Each row comes from the steps of one walk. Every step used is in the known rows, and no mark comes twice. Write the walk behind each row, first mark first.
(in the rows, 128 means zero)
Known rows:
ditol -> nugog -> rilo: [ 99  85 105 152 100  97 182 136 204 130  94 147 117 124 143 142 168 142
 175 106  85 144 182 116 114 191 166 180 186 123 114 163 129 119 179 135
 127 156 101  88 121]
zikan -> rilo -> rega -> nugog: [ 95  75 112 156  91 121 140 120 165 131 148 100 125 153 152 116 140 131
 157 114 111 164 119 155 114 230 148 125 150 114 125 110 123 117 155 136
 138 142  93  98 110]
zikan -> rilo -> rega -> nugog -> ditol -> zufetib: [ 96  77 127 132  94 124 135 124 179 133 152  79 139 154 139 107 140 131
 143 104 116 176 130 134 125 228 142  94 147 114 146  93 125 109 172 133
 140 150 108  99 122]
zufetib -> ditol -> zikan -> rega -> nugog: [ 89 122 136 212 146 122 131 117 200 133 164 128 136 123 143  94 132 141
 142 115 108 151 125 155 154 163  97 125 167 119 177 136 132  90 182 165
 135 126  74 110 149]
rilo -> rega -> nugog -> ditol -> zikan -> zufetib: [ 98 118 110 152 119 143 158 104 157 145 173 121 149 137 172  83 124 136
 130 100 103 174 126 138 135 204  87  77 155 115 151  89 150 103 136 152
 123 116  98  84 132]
zikan -> zufetib -> nugog -> ditol: [ 92 132  90 175  81 120 124 163 174 182 102 132 103 144 153 118 152 144
 151 112  62 180 160 156 116 205  84 114 165  92 157 131 109  94 157 163
 124 150 120 123 150]
zikan -> ditol -> rega: [ 98 118 121 198 100  99 135 156 208 130 133 101 157 135 185 125 119 131
 140 158 108 140 145 160 164 176 167 161 182 115 155 130 105 106 171 172
 120 159  44 108 142]
zufetib -> rega: [ 94 132 101 193 110 131 146 153 177 170 107 136 135 129 131 123 150 113
 166 116  80 147 120 183 115 184 167 181 152 110 134 155 107  88 144 124
 109 136  52 125 144]
zufetib -> rega -> nugog -> ditol -> rilo: [101 129 112 183 118 113 156 153 159 149 131 135 126 128 128 101 161 129
 137 102  91 151 134 140 150 195 173 156 142  96 135 120 115  83 161 104
 118 143  72  87 133]
rega -> zufetib -> zikan: [ 94 154 106 183  87 120 135 146 165 141 102 146 120 135 133 136 153 147
 161 115  97 167 129 150 129 202  76 122 181  97 146 140 113  99 159 143
 115 154  98  95  77]
ditol -> zikan: [ 92 129 114 172 123 136 144 110 202 154 127 114 135 138 149 122 145 123
 153 136 116 150 139 151 127 170  95 130 167 122 157 132 140  80 152 162
 137 120  59 118 142]
zikan -> nugog -> rilo -> rega -> zufetib: [ 80 128  77 162  87 110 144 140 149 134 110 146 112 123 140 129 155 139
 172 103  86 148 159 159 104 243 127 134 154 100 104 132 121 110 181 143
 116 138 124 102 119]
zufetib -> nugog -> ditol -> zikan: [ 99 148 125 154 127 130 129 139 184 182 121 129 113 142 153 137 159 142
 163 143  86 153 172 171 130 200 113 103 157  91 170 144 135  90 179 158
 133 155  96 128 198]
nugog -> ditol -> zufetib -> zikan -> rega -> rilo: [100 139 155 170 121 113 129 153 206 159 142  99 151 134 101 101 139 147
 164 111 101 183 131 124 162 193 128  98 145 125 192 132 110  76 219 141
 121 167  95 117 149]
nugog -> ditol: [100 128 101 180 108 107 157 157 198 162 124 110 121 143 161 152 142 135
 159 113 104 180 179 125 143 183 147 130 167 127 184 137 134  92 165 142
 122 154  77 122 170]
zikan -> rega: [ 91 120 103 208 104 109 145 158 190 150 132  87 134 129 113 109 114 146
 169 133  80 149 136 154 154 178 169 163 154 134 154 172 120  80 177 154
 120 144  78 122 123]
rega -> rilo: [105 113 130 235  91 109 161 133 161 142 108 129 107 157 119 128 160 134
 149 126 118 162 134 141 128 184 174 149 144 130 151 142 106  74 172 132
 136 148  79 128 122]
rilo -> rega -> zufetib -> zikan -> ditol: [ 93 149 115 165 102 137 131 106 168 127 141 156 147 137 139 110 140 139
 164 119 103 169 112 182 128 217 118  91 168 107 140 121 120 108 147 154
 106 153  85  96 117]
nugog -> rilo -> rega: [ 98 124  85 158 102 113 176 126 192 143 110 147 142 133 138 136 153 122
 186  95  85 160 144 164  98 211 202 136 168 124 108 161 123 115 156 137
 118 145  78 106 135]
zikan -> zufetib: [ 88 113  78 193  68 118 143 151 183 158 100 118 116 143 147 111 138 132
 146 103  80 183 134 141 112 184  81 146 177 118 142 130 109  90 132 160
 125 125  96 114 103]
zufetib -> zikan -> rega: [ 94 150 120 182 121 109 120 150 194 164 138 125 142 120 114 113 122 153
 206 138  70 162  96 177 153 196 120 158 162 121 157 176 113 100 201 151
 107 144  62 112 128]
rilo -> rega -> zufetib: [ 96 131  94 179  86 146 160 112 150 128 131 136 140 142 134 117 139 135
 140 107  95 168 140 163 110 201 129  97 166 123 130 132 140 102 116 142
 117 146  96 108 100]
rega -> nugog -> ditol -> zufetib: [106 113 126 167 104 114 160 162 169 137 117  88 133 136 137 108 136 141
 120 101 115 171 163  85 153 193  96 107 157 105 164 107 138  94 162 132
 140 140 111  77 122]
rilo -> rega -> nugog -> ditol -> zikan: [102 121 120 155 135 144 166 102 158 139 173 123 151 136 165  99 125 135
 136 111 111 165 136 140 138 202 113  86 153 120 156 105 159 107 141 142
 124 123  84  87 147]
zikan -> zufetib -> nugog: [ 90 127  87 185  70 125 124 156 166 174  83 135 102 142 137 111 150 141
 153 120  57 171 141 171 101 202  80 135 170  92 132 143 107  95 142 162
 128 136 113 122 127]
zufetib -> rilo: [103 128  89 166  95 106 129 158 199 154  51 127 104 125 123 151 149 130
 159 124  97 170 137 152 136 191 168 151 171 119 121 172 146 101 154 141
 136 143  64 116 119]
zikan -> ditol: [ 91 128 111 198  98  97 138 143 215 132 107 122 118 148 151 130 146 127
 162 141 130 158 151 157 155 190 168 149 171 111 158 134 105  94 164 168
 128 147  59 111 163]
rilo -> rega -> zufetib -> nugog: [ 98 140 103 171  86 152 144 119 135 142 118 146 126 143 126 120 149 141
 147 118  76 159 150 187 100 214 121  91 160 101 123 143 138 105 126 147
 117 156 112 114 118]

Which walk is each row?
[ 96 143  93 174  75 108 147 163 150 146  69 148  95 137 122 144 177 147
 156 112  83 139 177 156 101 217 136 121 168  70 112 156 106 100 162 144
 129 172 129  98  96]
rega -> zufetib -> nugog -> rilo
[ 96 123  94 184  87 126 159 100 186 116 129 148 139 149  82 114 169 137
 145 114  78 176 142 160 121 195 186 126 167 144 112 144 145  75 142 120
 130 150  64 109 123]
ditol -> rilo -> rega
[104 117 105 198  79 119 151 165 157 133 123  91 158 129 177 134 120 141
 111 136  81 138 151 140 135 171 109 149 190 112 137 134 124 105 147 154
 117 166  80 100  63]
ditol -> rega -> zufetib
[ 79 137 105 191 105 117 129 125 177 122 119 156 106 125 152 127 169 139
 138  96 113 151 160 146 119 196  77 107 179  90 146 119 115  97 181 158
 133 148 119 102 112]
rega -> zufetib -> ditol -> zikan -> nugog -> rilo
[104 110  94 179 100  92 182 161 163 129  92 128 116 129 148 127 150 136
 157  98 105 143 152 110 127 208 154 159 163  94 111 139 119 115 163 129
 138 132  94  64  94]
rega -> nugog -> rilo
[ 94 108 109 192  92 106 158 133 181 109 104 169 106 128 146 138 175 147
 135  82 103 157 182 120 120 185 116 131 196 107 137 142 119 112 166 143
 128 171 125  90  94]
rega -> zufetib -> ditol -> nugog -> rilo
[103 125 119 132  94 141 122 137 201 140  70 106 155 126  77 107 139 127
 138 104  92 181 127 146 117 195 136 101 160 129 121 150 157  93 143 143
 139 147  87 113 115]
ditol -> zufetib -> rilo -> rega
[101 114 109 148 118 114 140 146 174 150 121 109 112 126 176 104 137 140
 120 106 119 167 138 101 164 194  83  98 157  95 156  94 143  98 163 151
 141 121  95  73 110]
rega -> nugog -> ditol -> zikan -> zufetib -> rilo
[106 119 124 128  96 138 132 137 182 131  71 102 151 122  84  97 137 130
 127  99  98 174 122 132 126 201 122  96 156 118 114 136 158 101 143 136
 143 137  98  93 101]
ditol -> zufetib -> rilo -> rega -> nugog
[ 93 132 103 129 123 132 125 117 210 168 145 117 133 132 173 111 139 129
 142 106 107 187 136 145 144 189 110  73 162 121 170 104 146  88 158 167
 123 131  81 114 156]
nugog -> ditol -> zikan -> zufetib -> rilo -> rega
[100 132 124 143  86 123 137 165 195 156  57 118 135 133  76 120 168 132
 163 110  70 151 164 148  94 206 130 122 160  94 117 165 115  94 176 141
 141 164 116 114 140]
ditol -> zufetib -> nugog -> rilo
[100 128 123 156 101 117 146 157 213 156 110  88 142 142 122 129 142 133
 142 103 106 188 175 107 137 179 125 103 166 126 181 127 135  84 169 144
 131 157  98 118 159]
nugog -> ditol -> zufetib
[ 96 144 103 189  72 127 136 159 140 148  79 139  96 143 124 138 164 150
 140 126  83 149 173 158 111 205 100 116 168  78 132 148 120  93 146 147
 131 169 126 110  97]
rega -> zufetib -> nugog
[ 95  92 119 189 120 102 160 125 219 124 112 177 115 124 153 144 171 141
 165  90  89 160 170 132 117 177 148 165 198 128 141 163 128 123 184 143
 129 158  91 103 158]
zufetib -> ditol -> nugog -> rilo
[ 91 137 103 185  88 102 137 171 161 146 106 111 111 123 101 108 141 160
 167 122  69 132 156 162 136 206 171 132 152  91 128 173 100  88 192 152
 120 172 127 108  92]
zikan -> rega -> zufetib -> nugog -> rilo
[ 85  97 119 147 112 127 124 112 215 154 141  91 127 151 157 127 151 122
 159 133 128 151 128 156 122 195 113 127 162 113 153 114 120  82 179 162
 147 134  70 120 133]
ditol -> zikan -> rilo
[ 84 130  90 179 101 102 130 161 168 160 124 114 104 131 164 147 141 145
 164 125  95 169 179 138 145 219  96 140 152 111 167 124 133  93 188 147
 122 139 103 121 172]
zikan -> nugog -> ditol
[ 87 142 119 158 119 121 131 133 183 152 135 110 128 122 123  97 145 148
 160 130  95 123 142 164 137 189 132 109 151  91 138 145 116  75 196 168
 129 148 109 106 111]
ditol -> zikan -> rega -> zufetib -> nugog -> rilo
[100 126 109 193 116 127 157 159 148 157 114 130 130 125 141 100 145 121
 148 110  88 138 116 156 130 194 143 181 146  92 124 136 111 100 140 118
 117 128  68  92 117]
zufetib -> rega -> nugog
[ 97 113 126 154 133 122 137 144 174 167 155 109 130 133 167 101 149 119
 146 109 113 140 115 148 145 204 138 143 134  84 149  97 106  95 175 123
 124 132  75  95 137]
zufetib -> rega -> nugog -> ditol -> zikan -> rilo
[100 122 126 154 102 128 152 164 180 143  86 107 158 122  90  88 155 118
 140  84  90 145 126 131 113 195 139 145 148  93 112 131 107  92 160 120
 129 141  96  87 103]
ditol -> zufetib -> rega -> nugog -> rilo
[ 97 113 131 239 101 101 147 146 170 142 141  98 120 140 100  98 129 150
 162 136  97 148 118 152 157 179 198 155 129 136 159 161 101  63 200 144
 126 154  82 130 113]
zikan -> rega -> rilo
[ 89 127 109 199  87  90 136 129 223 108 109 139 114 152 105 119 176 135
 150 135 123 164 155 152 158 190 200 143 175 119 137 132 108  73 173 147
 137 160  52 100 145]
zikan -> ditol -> rilo
[ 98 128  98 180  97  95 157 142 208 139 126 123 116 149 118 142 170 143
 145 112  99 185 180 118 151 186 177 121 172 135 164 137 135  72 177 122
 132 163  71 113 152]
nugog -> ditol -> rilo
[107 127 108 177  82 111 146 176 151 144 103 113 144 124 172 140 137 147
 127 135  60 124 164 158 118 194 131 142 183  87 117 149 112 116 170 154
 118 185 101 100  76]
ditol -> rega -> zufetib -> nugog -> rilo
[ 98 136  86 172  71 114 131 159 166 132  56 127 100 129 125 142 157 140
 132 111 109 164 152 136 136 195 135 121 174  98 122 147 134  98 141 142
 132 159 100  99  66]
rega -> zufetib -> rilo
[104 114 105 180 108 140 170 115 139 130 142 129 142 136 145 103 127 134
 142 112  94 161 126 151 122 206 126 121 154 120 127 126 152 115 125 133
 124 119  84  90 120]
rilo -> rega -> nugog
[ 86 132 104 138 111 143 132 107 191 172 129 145 134 133 149  93 154 129
 159 115  77 153 127 182  97 204  87  96 163  97 127 124 122  90 157 174
 128 121  99 113 136]
ditol -> zikan -> zufetib -> nugog -> rilo -> rega
[ 81 122  77 173  92  93 143 159 172 148  91 134 102 123 142 147 157 138
 186 113  84 146 165 150 110 232 132 170 157 101 114 147 112 106 195 145
 126 134 105 108 140]
zikan -> nugog -> rilo
[ 99  99 125 151 122 108 150 137 176 143 153  92 118 144 181 116 142 138
 133 117 133 156 148 104 157 204 101 109 151  97 170  88 131  99 180 145
 146 131  94  78 130]
rega -> nugog -> ditol -> zikan -> rilo
[ 95 131  91 178  99 114 166 123 184 124 120 168 133 132 137 132 163 129
 164  76  93 162 151 159  96 208 178 112 178 114 117 147 118 116 155 141
 119 155  98  98 117]
nugog -> rilo -> rega -> zufetib -> ditol
[107 121  99 148 105 124 136 132 161 136  85 136 125 122 131 121 136 133
 145 114  97 169 117 154 136 210 158 120 157 116 108 148 166 119 138 134
 132 129  74  91 108]
zufetib -> rilo -> rega -> nugog
[110 115 123 151 107 108 147 169 175 137  89  94 124 128 134 114 140 141
 120 102 115 174 157  85 161 198 114 105 157 100 151 115 147 100 167 130
 145 144 107  74 113]
rega -> nugog -> ditol -> zufetib -> rilo
[106 118 111 168 117 131 171 123 150 137 157 126 143 140 159 108 127 136
 142 107  98 174 141 135 139 206 135  99 154 121 149 115 155 114 138 132
 120 130  88  90 143]
rilo -> rega -> nugog -> ditol
[106 115 109 183 112 103 172 161 160 141 124 108 115 138 169 127 136 143
 133 109 113 166 166 100 159 195 120 130 159 102 163 114 138 104 157 134
 133 134  95  78 130]
rega -> nugog -> ditol
[ 96 136 116 158 132 120 149 125 213 166 150 105 131 140 175 136 141 128
 154 122 120 167 166 130 148 176 116 104 165 123 190 121 142  81 173 155
 129 139  67 119 175]
nugog -> ditol -> zikan
[ 97 110 112 206 108 104 156 161 160 135 135  86 129 124 121  90 109 155
 151 129  89 140 131 129 166 187 144 159 144 116 146 150 124  89 174 144
 127 133  93  91  99]
zikan -> rega -> nugog
[ 99 143 128 185 124 108 128 153 172 151 140 123 139 117 120  98 118 154
 189 134  80 154  90 157 165 205  97 157 155 108 149 157 115 104 199 144
 113 137  76  86 108]
zufetib -> zikan -> rega -> nugog
[ 96 134  98 171  92 113 157 122 185 124 148 134 126 149 117 129 167 145
 134  98  98 188 173 130 143 197 170  84 170 130 154 118 142  75 158 123
 124 173  91 105 133]
nugog -> ditol -> rilo -> rega -> zufetib
